Each row was made from one walk, in order. Every step used is in the known rows, and no mark comes twice. Write each row's walk.
Known rows:
fudef > mivur > nazan > kerevu: [-1.33 -2.92 +0.83 +4.99 +0.73 +2.49 -6.21 +0.22 -1.47 +0.95 +0.60 +3.02 -2.82 -0.22 +2.62 +1.42 -1.21 -1.84 +4.39 +2.85 +0.74 +1.52 +1.44 -0.64]
lokoz > lopu > mivur: [-0.77 -2.15 +0.58 +2.56 -2.75 +1.72 -5.04 +0.14 -4.16 -0.21 +0.29 +0.34 -2.25 +1.71 +0.57 +2.86 -1.07 +1.38 +4.26 +2.73 +1.14 +0.87 -1.72 -1.97]
nazan > kerevu > lopu > migol: [+2.39 -3.38 -2.85 +0.28 +0.34 +2.98 -5.44 -2.08 -2.74 +0.32 +1.19 +1.87 -0.69 +2.07 -0.49 +0.56 +0.15 -0.08 +3.82 +0.67 +3.39 +1.06 +2.48 -0.14]
lokoz > lopu > kerevu > nazan > mivur: [-0.12 -3.28 +0.85 +6.69 -1.16 +0.32 -5.40 +2.12 -2.94 +2.99 +1.56 +1.80 -3.66 +2.39 -2.84 +1.95 +2.39 +0.24 +4.25 +1.58 -0.35 +1.68 +2.35 -1.45]
lokoz > lopu > kerevu: [-0.60 -3.85 +0.13 +1.96 -1.20 +0.83 -6.01 +2.10 -3.41 +1.59 +1.19 +0.43 -2.76 +0.71 -1.91 +1.38 +1.41 +1.26 +3.91 +2.63 +1.34 +1.29 +0.02 -1.78]
nazan > kerevu: [+0.59 -2.36 -0.80 +1.93 +0.30 +1.84 -5.76 -0.25 -2.54 +0.92 +1.02 +2.71 -1.22 +0.72 +0.82 +0.12 +0.17 -1.16 +3.97 +1.45 +1.03 +1.57 +1.55 -0.86]
fudef > mivur > nazan: [-2.78 -2.72 +0.61 +4.35 -0.11 +2.64 -6.41 +0.09 -1.69 -0.66 -0.02 +1.44 -2.70 +0.36 +2.06 +2.22 -1.51 -0.98 +4.05 +2.05 -0.08 +2.06 -0.45 -0.85]
fudef > migol > lopu > kerevu > nazan > mivur: [-1.99 -3.48 +0.07 +4.79 +0.29 -0.33 -2.76 -0.78 -1.38 +0.40 +2.72 +3.67 -2.52 +2.51 -2.02 +1.01 +1.63 -0.66 +3.14 +1.75 -3.40 +1.43 +1.92 -1.20]
lokoz > lopu > mivur > vufur: [-1.39 -2.02 +1.98 +1.42 -1.83 +1.36 -4.49 +0.23 -5.37 -0.56 +0.15 +1.91 -2.25 +2.38 +0.92 +2.14 -1.73 +1.54 +5.63 +2.67 +3.49 +1.74 -1.73 -1.72]
migol > lopu > mivur > nazan: [-3.07 -1.83 +0.58 +4.25 -0.57 +1.04 -5.08 -2.22 -3.65 -0.73 +0.45 +0.89 -2.69 +1.00 +2.66 +2.21 -2.33 -0.80 +4.31 +3.76 -0.36 +0.15 -0.61 -0.95]
vufur > mivur > fudef > migol: [-2.07 -2.34 +0.05 -0.78 -0.33 +1.54 -6.90 -1.37 -1.01 -2.27 -0.22 +0.00 +0.51 +0.84 +0.22 +2.15 -1.43 -0.31 +2.86 +0.19 -2.75 +1.10 -3.17 -0.55]
migol > lopu > kerevu: [-1.51 -2.98 -0.41 +2.16 +0.16 +0.57 -5.15 -0.46 -3.14 +0.18 +1.57 +1.33 -1.96 +0.69 -0.90 +0.08 +0.72 -0.12 +3.71 +2.39 +0.40 +1.00 +0.42 -1.44]
fudef > lokoz > lopu: [-0.17 -3.05 -0.57 +0.57 -3.19 -1.02 -4.67 +1.28 -2.42 +0.05 +0.80 +0.65 -2.25 +0.02 +0.08 +3.00 +0.47 -0.78 +3.15 +3.64 +0.07 +0.83 -3.38 -2.71]
vufur > mivur > fudef > lokoz > lopu: [-0.38 -2.25 +0.66 +0.38 -3.12 -1.37 -7.16 +0.60 -1.89 -0.06 -0.23 -1.57 -1.30 -0.58 +0.16 +4.03 -0.79 -1.16 +3.62 +2.91 -0.59 -0.29 -5.37 -1.90]
migol > lopu > lokoz: [-1.89 -0.76 -1.54 +1.15 -2.30 -0.29 -4.58 -3.42 -3.52 -1.44 +1.02 +0.40 -1.53 -0.32 +0.85 +1.05 +0.06 -0.67 +3.39 +3.54 +1.04 +0.53 -2.11 -1.69]
mivur > nazan: [-2.22 -2.74 -0.42 +2.72 +0.35 +1.77 -6.95 -0.11 -2.65 -0.01 +0.10 +0.88 -2.37 +0.71 +1.51 +1.36 -0.73 -1.15 +3.80 +1.95 -0.61 +1.63 +0.46 -0.46]
lopu > kerevu > nazan: [-0.96 -3.69 -0.79 +3.68 +0.42 +3.22 -7.06 +1.95 -2.24 +1.11 +1.04 +0.53 -3.49 +2.23 -2.30 +0.46 +1.61 +0.97 +3.59 +1.30 -2.15 +3.12 +3.71 -0.79]
kerevu > lopu: [-0.18 -2.64 -1.31 +1.35 -0.93 +2.56 -5.46 -2.52 -2.71 -0.18 +0.41 +0.47 -0.82 +2.27 -1.08 +1.06 -0.29 -0.97 +4.44 -0.41 +1.83 +1.58 +0.31 -0.43]
nazan > kerevu > lopu: [+1.32 -2.89 -1.04 +1.92 -0.04 +2.39 -5.25 -2.43 -2.50 +1.33 +1.05 +1.94 -0.95 +1.60 -0.48 +0.15 -0.12 -1.73 +4.82 +0.52 +2.75 +1.09 +2.23 -0.20]
vufur > mivur: [-1.13 -1.10 -0.09 +2.51 -0.68 +2.15 -6.69 -0.75 -3.11 -0.87 -0.07 +0.96 +0.22 +1.62 +0.78 +1.60 -0.72 -0.47 +4.81 -0.33 -3.03 +1.84 -0.79 +0.25]
fudef > migol > lopu: [-2.18 -3.12 -0.99 -0.34 -0.35 -0.97 -2.83 -2.70 -1.69 -1.68 +1.87 +2.64 -0.35 +1.19 +0.73 +1.20 -0.65 -0.84 +2.33 +2.52 -1.70 +0.59 -2.04 -1.33]
nazan > mivur > fudef: [-0.59 -1.23 +0.48 +2.77 -1.00 +1.30 -6.75 -0.96 -1.96 -0.50 -0.48 +0.81 -0.99 +0.58 -0.31 +1.54 -0.65 -1.71 +3.64 -0.69 +3.19 +1.02 -2.19 -1.74]

Write each row's walk:
[-2.49 -1.57 +0.45 +4.03 +0.21 +1.90 -7.66 -0.59 -2.94 -0.19 -0.24 +0.61 -1.16 +1.04 +2.00 +2.16 -1.20 -1.35 +5.07 +0.99 -3.69 +1.46 +0.13 +0.88]	vufur > mivur > nazan
[-2.07 -2.12 +1.44 +1.73 -0.07 +2.74 -4.86 +0.02 -3.01 -1.71 +0.12 +3.20 -1.43 +1.68 +1.22 +0.92 -1.63 +0.04 +5.22 +0.72 +2.80 +3.29 -1.23 -1.21]	fudef > mivur > vufur
[-0.97 -1.46 +1.13 +5.01 +0.29 +1.40 -4.95 -0.24 -3.36 +0.39 +0.65 +4.07 -2.01 +3.72 -0.23 +0.75 +0.06 -1.25 +5.49 -0.47 +0.70 +3.34 +1.87 -0.60]	kerevu > nazan > mivur > vufur
[+0.08 -2.01 +0.73 +1.93 -3.50 -1.86 -5.39 +0.71 -1.56 +0.36 +0.16 +0.39 -2.27 -0.68 -0.57 +3.62 +0.07 -2.26 +3.17 +2.34 +3.11 -0.34 -4.97 -3.33]	nazan > mivur > fudef > lokoz > lopu
[-1.02 -2.35 +0.41 +6.88 +0.08 +0.09 -4.46 -0.34 -2.54 +1.62 +2.00 +2.54 -2.94 +2.37 -1.87 +0.82 +1.64 -1.17 +4.24 +1.45 -1.21 +1.40 +2.58 -1.07]	migol > lopu > kerevu > nazan > mivur
[-2.74 -2.35 -0.24 +0.77 -1.25 +1.11 -2.35 -2.82 -2.52 -2.81 +1.31 +2.24 -0.95 +1.69 +1.37 +1.98 -1.79 +0.51 +3.07 +2.92 -2.00 +0.67 -2.13 -1.70]	fudef > migol > lopu > mivur
[+0.68 -1.58 -1.94 +1.54 -1.88 +2.69 -5.25 -3.56 -3.09 +0.43 +0.87 +0.77 -1.70 +0.25 -0.33 +0.26 +0.62 -1.16 +4.65 +1.79 +3.34 +1.09 +1.51 -0.82]	nazan > kerevu > lopu > lokoz
[-0.73 -2.47 +0.14 +6.50 +0.00 +2.79 -5.92 +1.52 -2.39 +1.36 +1.07 +2.22 -3.21 +2.48 -2.50 +0.73 +2.04 -0.26 +4.43 -0.13 -1.62 +2.89 +3.56 -0.91]	lopu > kerevu > nazan > mivur
[-0.74 -2.46 +0.97 +1.14 -2.59 +1.21 -6.90 -0.03 -3.29 -0.20 -0.55 -1.62 -2.47 +0.73 +0.06 +3.25 -1.89 +1.11 +3.46 +2.88 +3.68 -0.04 -3.42 -2.49]	lokoz > lopu > mivur > fudef
[-0.13 -3.35 -0.27 -0.95 -3.05 -1.51 -6.48 +1.11 -1.59 +0.16 +0.02 -1.34 -2.56 -0.95 -0.40 +3.30 -0.28 -1.00 +2.35 +3.87 +2.53 -0.03 -4.98 -3.23]	mivur > fudef > lokoz > lopu
[-1.27 -1.70 -0.23 +0.01 -2.89 +3.03 -6.55 +0.38 -1.90 -2.47 -1.00 -1.27 -2.82 -0.45 +0.61 +2.89 -1.84 -0.08 +3.26 +2.47 +1.16 +1.18 -3.76 -2.97]	lopu > mivur > fudef > lokoz
[-1.98 -2.40 -0.05 +3.96 -0.96 +4.25 -5.86 -2.47 -3.48 -0.47 -0.32 -0.14 -2.88 +2.04 +0.81 +2.28 -2.12 -0.40 +5.36 +1.26 +1.03 +1.16 +0.96 -0.07]	kerevu > lopu > mivur > nazan
[+1.17 -3.82 -2.31 +1.77 +1.22 +2.59 -6.47 -1.88 -2.69 +1.15 +0.93 +1.65 -2.03 +1.39 +0.70 +0.96 -0.42 -0.85 +4.11 +1.96 +2.75 +0.69 +3.23 +0.52]	mivur > nazan > kerevu > lopu > migol
[+0.86 -3.49 -1.88 -0.14 -1.34 +0.19 -5.77 +0.69 -3.49 -0.20 +0.90 +0.65 -1.24 +1.67 -0.15 +2.50 +0.46 +1.68 +2.56 +2.62 +1.83 +0.78 -1.49 -1.57]	lokoz > lopu > migol
[-0.65 -2.70 +0.50 +5.09 +0.06 +2.43 -7.80 +1.38 -1.53 +1.37 +0.31 +0.23 -3.46 +1.61 -2.91 +1.03 +1.34 -0.43 +3.54 -0.01 +0.96 +2.15 +1.98 -1.48]	lopu > kerevu > nazan > mivur > fudef
[-0.65 -3.30 +1.88 +4.55 -1.56 -0.62 -4.04 +3.33 -3.26 +1.94 +1.57 +3.30 -4.61 +1.88 -2.19 +1.99 +2.03 -0.47 +5.44 +2.83 +0.69 +2.59 +0.72 -2.26]	fudef > lokoz > lopu > kerevu > nazan > mivur > vufur
[-1.68 -2.27 +1.73 +5.72 +1.00 -0.14 -3.95 -0.32 -3.71 +1.27 +2.07 +4.18 -3.03 +3.02 -1.46 +0.06 +0.95 -1.05 +5.66 +1.27 +1.12 +2.27 +2.61 -0.82]	migol > lopu > kerevu > nazan > mivur > vufur
[-1.51 -3.19 -0.51 -0.92 -1.61 +3.86 -5.12 -3.27 -1.51 -2.49 -0.25 -0.87 -1.33 +1.91 -0.88 +2.32 -2.36 +0.63 +3.24 +0.43 +2.03 +0.92 -2.05 -1.39]	kerevu > lopu > mivur > fudef > migol
[-2.48 -3.75 +0.34 +1.82 +0.81 -0.18 -6.54 -0.89 -0.74 +0.07 +1.56 -0.15 -1.84 +1.57 -1.79 +1.79 +0.01 +0.18 +2.65 +2.43 -4.48 +0.76 +0.03 -0.46]	vufur > mivur > fudef > migol > lopu > kerevu > nazan
[-0.78 -2.89 -0.28 +3.33 +1.18 +1.60 -6.71 -0.12 -2.38 +1.55 +0.71 +2.38 -2.56 +0.02 +2.03 +0.66 -0.49 -1.90 +4.26 +2.71 +0.45 +1.15 +2.25 -0.29]	mivur > nazan > kerevu
[-2.40 -2.28 +0.25 -0.43 -0.40 -1.18 -5.36 -3.36 -1.14 -1.85 +0.78 +0.43 +0.64 +0.64 +0.93 +2.25 -1.87 -1.20 +2.73 +1.75 -2.31 -0.38 -4.09 -0.68]	vufur > mivur > fudef > migol > lopu
